Each row comes from the steps of one path. Every step used is in the known rows, and no mark comes twice. Write the path behind each row, first mark first.
In the rows, zero is written as 128.
Known rows
e -> b: [133 125 146 147 179  89 111 161  59 172 104 101 141 146 143 140  92 157
  86  99 106 117 134 165 146 173 167 114 157 113 120 154 152]
h -> t: [126 101 146 141 138  81 103 140  80 162 105 139 117 148 176 159  82 195
  86 121  96 131 138 160 139 163 151 137 154 117 131 148 155]
j -> t: [123 107 156 144 154  87 101 144  70 153 102 138 115 156 169 147  80 187
  96 108 100 132 157 166 139 185 165 152 151 120 110 134 145]
m -> k -> b: [149 132 180 152 160 113 111 143 113 152 131 105 150 144 143 111 122 141
  96 129  81 113 113 169 140 182 132 126 140 118 140 145 170]
t -> j: [134  97 150 161 143  80 115 148  80 175 101 114 115 144 146 149 107 186
  85 128 106 124 146 167 146 170 167 128 134 134 123 151 159]
k -> m -> s -> d: [126 124 138 161 165 125 144 151 107 164 145  88 150 116 174  58 123 145
  99 113 113  89 162 168 114 191 113 113 159 132 112 156 148]
d -> g: [147 113 146 153 174 104  93 158  87 152 111 113 111 160 174 137  93 162
  69 133  87 139 160 149 136 169 162 116 128 116 127 143 159]
b -> k: [141 104 161 145 158 104 110 143  80 182 106 126 145 155 160 118  97 181
 104 114 106 134 136 169 123 181 144 108 151 143 141 148 148]
m -> k -> s: [141 130 172 160 159 119 128 138 114 172 134  90 148 111 159  97 125 158
 111 134 101  98 139 170 122 185 127 112 139 119 121 154 164]
h -> d -> g: [155 112 168 169 200 106 110 145  90 145 104 103 101 154 172 155  91 165
  62 121  74 136 181 133 159 165 153  97 136  91 124 128 177]
b -> z: [129 101 167 144 173  94 102 154  69 181 126 107 131 187 159 144  88 147
  99 104  93 126 156 172 136 171 153 112 141  93 103 129 162]
q -> h -> j: [137  76 127 126 114  77 106 144  63 173 103 135 106 138 136 177  92 208
  71 141 112 131 130 160 138 175 146 141 144 147 150 168 167]
m -> k -> b -> s -> d: [139 104 168 149 168 144 131 151 129 174 142  94 147 136 142  57 134 112
 119 131  99 110 125 153  98 174 103 132 152 150 152 156 160]
d -> s -> k: [116 105 159 164 175 114 145 162 105 163  95  94 132 126 166  99  99 175
 101 122  95 110 144 169 106 193 123 124 147 143 157 137 163]
m -> s -> e: [118 112 143 162 134 119 145 152  92 156 131 112 165 134 152 105 130 140
  83 104  83 114 129 167 104 172 152 137 157 109 115 137 170]
e -> b -> z: [121 122 153 134 200  96 101 168  59 185 123  95 152 168 135 144  84 133
 103  84 105 122 139 170 143 175 162 108 158  94  98 140 157]
k -> s -> d -> g: [137 107 143 151 169 132 107 163 113 170 136  97 119 126 166  84 121 136
  84 129 105 108 181 146 105 177 140 119 132 127 118 151 158]
e -> b -> k -> m -> s: [124 162 139 144 195 129 137 157 100 172 133  90 195  81 144  66 114 160
 125  90 129 116 113 172 115 207 119  93 182 155 125 170 144]
q -> h -> d: [142  86 157 145 157  88 124 131  69 166  95 122  98 150 154 176  81 196
  70 117  84 125 167 150 164 169 132 105 153  97 140 149 186]
h -> d -> s -> e -> b -> k: [119 107 152 155 196 130 173 166  98 166 102  97 177 109 135 118 108 155
  91  68  86 118 116 142 108 197 139 108 187 140 155 134 173]
h -> d -> s -> e -> b -> z: [107 103 159 154 209 120 166 176  88 165 121  80 165 142 131 146  97 121
  86  59  72 110 136 144 120 187 147 113 179  91 117 115 187]
d -> s: [131  93 160 162 147  96 143 159  85 162  98 101 118 149 170 124  96 183
  84 113  90 116 151 162 117 184 146 124 147 132 141 135 160]
g -> d: [157 102 169 153 144  87 103 129  77 166 106 124 125 179 173 130 111 186
  74 117  83 120 142 151 137 152 158 111 151 128 137 157 190]
b -> s -> k: [124 104 162 156 186 123 127 152  98 184 105  98 135 129 157  89 105 157
 125 133 108 126 138 161  96 171 111 120 153 145 152 147 159]
g -> d -> s -> k: [131 102 166 160 166 112 135 145 111 160  95 106 134 142 172  91 115 190
  92 121  84 110 134 155 105 173 125 119 155 160 169 152 194]
m -> k -> s -> e -> b: [122 145 140 147 173 133 142 161 114 168 142  84 193  85 130  94 136 118
 105 106 100  91  98 164 104 191 139 123 163 123 121 160 169]
s -> e -> b -> d: [122 115 133 140 167 118 137 171  61 184 122  96 152 133 140 118 106 119
  88  94 100 110 128 147 107 149 147 133 161 116 144 158 170]
h -> j -> t: [125  98 148 143 136  78 100 145  68 154 102 142 112 138 150 166  88 202
  91 120 116 133 139 161 137 189 171 168 147 146 118 139 146]
g -> d -> s -> e -> b: [127 105 138 146 152 112 148 163  91 157 107 107 168 139 147 114 124 158
  68  84  76 108 102 140  99 173 162 131 179 151 155 158 197]
k -> b: [145 112 181 149 145  97 103 153  88 160 119 118 137 159 142 129 115 153
  82 113  85 120 132 163 137 177 147 131 146 110 135 138 174]
e -> s -> k -> b: [121 131 177 156 184 134 126 163 113 158  95 109 145 121 125  88 115 138
 112 123 108 120 144 157 107 184  99 125 167 112 164 134 174]
g -> d -> s -> k -> m: [134 124 158 158 183 121 144 146 131 152 110  90 148 112 186  70 116 191
 100 125  94  95 129 154 100 197  97 105 164 175 170 160 191]
m -> s -> k: [115 131 159 165 173 121 133 147 101 163 117  96 154 117 155  81 115 158
 108 121 103 114 144 180 118 178 125 122 146 119 127 144 163]
g -> d -> s: [146  91 168 160 137  95 135 142  93 158  98 114 121 165 178 116 114 198
  74 111  80 114 141 147 116 167 148 121 155 149 154 150 194]
s -> e: [130  97 143 153 143 103 126 154  80 163 118 120 148 160 159 137 111 147
  72 111  78 115 129 160 115 173 158 134 150 114 129 136 166]
q -> h -> t -> j: [112  78 111 117 107  72 103 140  85 171  94 156  96 118 144 188  83 229
  81 141 112 144 126 160 148 165 148 154 151 148 147 177 167]
m -> k -> b -> d: [149 128 186 148 159 125 123 147 105 169 137  94 134 137 148  90 121 130
 107 132  91 110 132 156 125 155 112 127 135 121 159 157 180]
e -> b -> k -> m -> s -> d: [119 146 124 140 196 142 142 162 106 180 143  87 193  84 147  38 120 138
 124  87 137  98 129 169 104 205 111  99 183 166 125 175 133]
k -> m -> s: [131 139 152 163 162 112 138 145 100 155 135  91 153 110 172  87 117 167
 100 117 105 104 146 171 125 193 120 109 159 122 112 150 158]
s -> k -> b -> d -> g: [137 133 170 142 195 144  98 169 117 161 127  94 122 122 151  83 113 122
  97 140  93 132 151 140 109 158 108 133 128 130 171 149 185]
s -> d -> g: [141  98 131 150 178 119  97 162  95 158 120 107 108 164 177 108  98 139
  69 130  94 123 175 146 126 167 153 121 129 127 126 147 149]

Write each row's path
[120  86 143 158 137 112 158 166  95 154 108 108 145 144 163 122 112 158
  74 107  76 111 128 156  93 186 148 141 155 133 147 130 169] : d -> s -> e
[119 139 183 155 165 142 135 157 112 174 135  88 152 104 137  51 135 127
 119 117 103 111 142 165 100 160  94 137 146 119 156 150 189] : m -> s -> k -> b -> d
[143 126 152 143 176 112 118 144  98 174 122 109 158 126 173  98 100 181
 112 118 114 119 131 167 120 201 116  93 161 158 144 157 142] : b -> k -> m
[118 146 141 144 229 134 136 167 106 177 116  72 168  79 146  69 104 145
 135 117 129 110 117 159  99 196  92 102 179 161 149 168 150] : e -> b -> s -> k -> m
[143  97 156 141 175 146 104 171 120 164 133 106 122 145 148  73 124 114
  91 128  95 136 150 130  92 169 125 136 145 147 148 148 164] : k -> b -> s -> d -> g
[126  92 143 161 167 122 138 158  82 174  96 111 113 158 153  94 100 142
  95 116 119 109 185 151 109 167 125 117 165 112 139 143 145] : e -> s -> d
[108 129 184 143 206 140 116 171 114 170 114 104 154 146 117  94 107 115
 128 108 107 125 148 162 103 186  96 120 166  95 141 122 178] : e -> s -> k -> b -> z
[135  85 152 155 126 110 148 150 103 152 108 121 147 158 170 114 127 172
  65 104  65 110 119 140  92 168 151 135 165 149 158 146 201] : g -> d -> s -> e
[131  90 166 160 146 110 155 160  77 179 104  91 101 142 174 104  96 171
  95 118  98 114 167 149 102 158 125 127 143 134 162 147 171] : b -> d -> s
[134 113 166 148 155 145 140 155 132 160 143 106 176 124 133  83 145 111
 111 126  76 121  86 149  85 176 113 143 160 142 157 145 180] : m -> k -> b -> s -> e
[125 126 137 151 172 141 142 148 119 176 145  99 173 106 171  37 124 153
 120 108 124 102 146 171  99 202 100 102 168 163 131 164 138] : b -> k -> m -> s -> d
[121  97 177 143 173 123 147 153 123 153  97 105 123 106 131 125 104 179
  87 115  77 115 140 150 129 198  90 126 163 127 181 140 207] : q -> h -> d -> s -> k -> b
[133 126 147 136 184 104 110 158  69 186 104 113 163 136 138 119  93 165
 107  93 117 131 119 167 129 184 154 103 165 146 138 160 143] : e -> b -> k
[136 146 139 135 200 112 118 160  88 177 119  99 178 106 151  98  96 167
 115  99 125 117 115 166 126 207 126  89 176 161 140 169 139] : e -> b -> k -> m
[122 143 146 143 175 146 155 164 105 188 148  70 177  79 134  75 135 107
 116 108 109  88 116 152  89 163 118 126 158 125 142 169 178] : m -> k -> s -> e -> b -> d
[141 126 143 154 185 148 114 154 138 162 147  84 133 110 169  66 127 124
  96 144 103 100 163 150 108 181 125 114 125 137 123 159 155] : m -> k -> s -> d -> g
[111 133 129 140 167 136 144 164  91 173 129 111 208 103 124  84 128 134
 106  78 106 125  96 167  96 187 149 124 180 141 129 156 156] : m -> s -> e -> b -> k
[138 118 186 156 155 132 155 158 121 163 127  83 130 121 151  75 122 141
 109 127  88 107 131 153 104 171 102 135 141 139 176 151 184] : m -> k -> b -> d -> s
[131  74 158 150 151  97 155 143  84 160  88 111  96 136 157 161  83 207
  70 111  82 121 167 144 142 183 122 113 159 115 156 142 191] : q -> h -> d -> s
[131 112 150 147 185 110 126 163  67 187 105  94 141 132 139 114 100 151
 110 103 115 130 128 151 114 167 146 115 169 135 131 158 153] : e -> b -> s
[117  81 123 114 115  77  95 142  64 158  98 160  99 130 140 185  75 222
  84 129 120 143 134 160 139 190 156 175 152 156 134 161 155] : q -> h -> j -> t
[124 139 120 131 190 129 133 168  99 171 132 105 204 100 144  97 111 142
 105  90 110 112  91 161 102 208 127 105 185 161 142 164 148] : s -> e -> b -> k -> m
[123 110 195 139 179 126 117 158 130 164 126 103 159 157 143  87 124 148
 107 101  75 115 120 156  98 184 112 126 159 141 157 134 215] : g -> d -> s -> k -> b -> z
[125 135 132 136 181 148 128 183  98 175 140  79 152  88 140  91 125 107
  88 105 105 114 141 130  84 159 139 130 151 122 138 162 181] : k -> s -> e -> b -> d -> g
[127  86 148 152 146 121 141 157  88 177 118 115 148 147 156 112 118 142
  98 116  88 128 123 147  83 165 136 137 163 134 141 140 166] : b -> s -> e
[122 119 128 132 173 119 124 166  80 178 116 119 191 128 131 118 109 141
  98  85 103 127  97 161 105 185 157 119 175 148 142 155 151] : s -> e -> b -> k
[119 133 134 160 150 128 154 153 111 148 146  97 179 104 165  85 133 142
  90 108  91  99 124 165 100 196 123 124 166 124 117 144 166] : k -> m -> s -> e
[113 155 121 150 176 129 154 168 100 150 144  86 200  84 143  85 128 127
  94  88 104  96 106 163 108 198 133 121 182 125 112 157 162] : k -> m -> s -> e -> b
[130 102 130 157 191 139 121 170  99 154 100 109 100 150 163  93  98 131
  81 130 112 127 194 133 106 166 130 115 151 117 139 143 146] : e -> s -> d -> g
[127 136 168 148 207 164 121 178 122 157 104  97 116 108 137  65 112 115
 108 139 110 135 168 128  90 157  86 125 148 119 185 145 185] : e -> s -> k -> b -> d -> g
[107 125 148 130 180 124 125 177  87 190 150  89 190 123 120 119 120 107
 109  76 102 103 121 164  98 187 150 125 168  95  94 138 174] : k -> s -> e -> b -> z
[129 136 150 156 198 113 121 150 108 161 119  89 149 112 175  94  99 165
 109 133 109 100 140 173 124 201 102 103 151 138 140 151 154] : s -> k -> m
